What can hang from each mark:
j111: j147
j147: j267
j267: j147
j418: j432
j782: j339
j196: j111
j432: j111 j418 j536
j339: j432 j782
j536: j432

Every row comes from one small tree of marks. The marks that hang from a mark follow it in brackets, in the order of their numbers. Every link used is in the known rows. Which tree was each row made from?
Known rows:
j432(j418 j536): [-1.26, -3.52, -0.31, 0.61, 3.76, 1.20, 0.92, 4.07, 0.22, -2.27, -1.04, -3.40, -1.80, -2.25, 2.52, 4.24, -1.46]
j782(j339(j432)): [-2.68, -2.38, -0.09, 2.00, 1.42, -1.36, -0.54, 2.34, 1.89, 0.94, 1.01, -2.74, -2.83, -2.00, 0.56, 1.01, 0.69]
j196(j111(j147(j267))): [-2.67, -2.22, 2.06, 0.28, 3.36, -0.32, 1.07, 2.89, 1.66, -0.76, -1.09, -0.86, -0.08, -4.40, 1.90, 3.48, 0.23]
j111(j147): [-1.17, -3.02, 1.37, -1.32, 2.32, 0.80, 0.54, 2.46, 0.89, -0.56, 0.51, -2.14, -1.08, -3.56, 1.03, 2.67, 0.88]
j536(j432(j111(j147) j418)): [-2.80, -3.76, 2.79, -0.05, 3.27, 2.08, -0.27, 3.61, 1.09, -0.47, -0.52, -2.52, -0.64, -2.68, 2.21, 3.53, -1.42]
j432(j111(j147(j267)) j418 j536): [-1.86, -5.09, 3.42, 1.44, 5.46, 3.21, 0.00, 3.26, -0.28, -3.40, -1.94, -3.08, -0.30, -2.84, 3.97, 5.15, -1.67]
j782(j339(j432(j536))): [-2.28, -3.02, 0.06, 2.28, 2.13, -1.27, -0.98, 2.98, 1.62, 0.44, 0.37, -2.94, -2.62, -1.78, 1.11, 1.07, 0.95]
j536(j432(j111(j147(j267)) j418)): [-2.96, -3.57, 3.01, 0.17, 3.88, 2.07, -0.30, 3.16, 1.33, -0.61, -1.02, -2.50, -0.31, -2.68, 2.39, 3.57, -0.98]
j196(j111): [-3.07, -1.78, 0.18, 0.75, 2.54, -1.18, 1.45, 3.67, 1.91, -0.03, -0.30, -1.03, -1.13, -4.08, 1.67, 3.65, -1.00]
j432(j111(j147) j536): [-1.55, -5.13, 2.86, 0.93, 4.74, 1.76, -0.76, 3.76, 0.36, -1.70, -0.88, -2.51, -0.42, -3.26, 3.40, 3.95, -0.35]
j267(j147): [-0.42, -2.25, 0.89, -1.64, 2.81, 1.20, 0.32, 2.79, 1.30, -0.01, -0.09, -2.16, -1.07, -3.46, 1.45, 2.72, 0.51]
j432(j111(j147) j418 j536): [-1.63, -5.30, 3.09, 1.11, 4.55, 3.22, 0.05, 3.89, -0.66, -3.21, -1.26, -3.13, -0.73, -2.83, 3.73, 5.06, -2.24]
j782(j339): [-1.89, -1.54, -0.59, 1.43, 1.33, -0.68, 0.96, 2.45, 2.67, 1.37, 1.30, -2.40, -3.12, -2.59, 0.97, 1.64, 0.58]
j418(j432(j536)): [-0.55, -4.53, 0.52, 0.20, 3.03, -0.64, -0.56, 5.08, 0.48, -0.91, -0.32, -3.62, -0.94, -2.27, 0.72, 2.90, -0.09]
j339(j432 j782): [-3.65, -4.25, -0.07, 1.13, 2.68, -2.07, -2.23, 2.02, -0.05, -0.67, 1.36, -2.13, -1.91, -3.20, -1.14, 2.77, -0.58]

Which tree is each row?
[-2.76, -3.57, 0.96, 2.94, 2.61, -0.70, -1.26, 2.92, 1.50, 0.27, 0.33, -2.89, -2.42, -1.90, 1.69, 1.58, 0.22] : j782(j339(j432(j111 j536)))
[-3.39, -6.51, 2.60, 2.00, 4.12, 0.50, -2.89, 2.95, -1.70, -3.07, 0.05, -2.65, -1.04, -3.00, 0.75, 4.22, -2.16] : j339(j432(j111(j147) j418 j536) j782)
[-3.72, -4.39, 0.07, 1.25, 2.53, -1.08, -1.65, 2.13, -0.71, -1.72, 1.09, -2.56, -2.15, -2.92, -0.91, 3.54, -1.99] : j339(j432(j418) j782)
[-2.63, -3.73, 1.95, 2.76, 3.19, -0.30, -1.46, 2.45, 1.43, -0.13, -0.19, -2.81, -1.79, -2.06, 1.87, 1.56, 0.98] : j782(j339(j432(j111(j147(j267)) j536)))
[-3.19, -3.01, 0.92, 2.72, 1.79, -0.13, -0.38, 2.37, 1.27, 0.03, 0.78, -2.97, -2.80, -1.90, 1.27, 2.08, -0.99] : j782(j339(j432(j111 j418)))
[-3.53, -6.38, 2.86, 2.22, 4.78, 0.48, -2.95, 2.47, -1.42, -3.23, -0.44, -2.65, -0.78, -2.99, 0.95, 4.24, -1.75] : j339(j432(j111(j147(j267)) j418 j536) j782)
[-3.21, -3.27, 1.71, 0.51, 3.31, 1.46, -0.02, 3.66, 1.53, -0.08, -0.47, -2.64, -1.04, -2.47, 2.17, 3.68, -1.86] : j536(j432(j111 j418))
[-2.69, -3.81, 3.12, 0.89, 4.02, 2.99, 0.92, 1.91, 0.24, -2.36, -0.64, -2.72, -0.75, -3.28, 2.81, 5.01, -2.14] : j432(j111(j147(j267)) j418)
[-2.25, -4.65, 1.56, 1.91, 4.67, 2.32, 0.35, 4.02, -0.01, -2.65, -1.18, -3.29, -1.35, -2.52, 3.69, 5.29, -2.89] : j432(j111 j418 j536)
[-3.35, -6.41, 2.49, 1.86, 4.24, -0.50, -3.47, 2.80, -1.02, -2.04, 0.34, -2.21, -0.86, -3.28, 0.52, 3.41, -0.82] : j339(j432(j111(j147) j536) j782)
[-2.86, -3.25, 1.58, 2.23, 1.81, -0.36, -0.94, 2.22, 1.47, 0.49, 0.89, -2.61, -2.33, -2.26, 1.13, 1.40, 0.32] : j782(j339(j432(j111(j147))))
[-0.97, -5.61, 3.10, 0.78, 4.24, 0.78, -1.22, 4.51, 0.13, -1.66, -0.94, -3.42, 0.10, -2.67, 1.78, 3.52, -0.27] : j418(j432(j111(j147(j267)) j536))
[-3.80, -6.07, 1.56, 2.57, 4.17, -0.11, -2.69, 2.99, -1.27, -2.70, 0.11, -2.76, -1.48, -2.75, 0.74, 4.38, -2.63] : j339(j432(j111 j418 j536) j782)
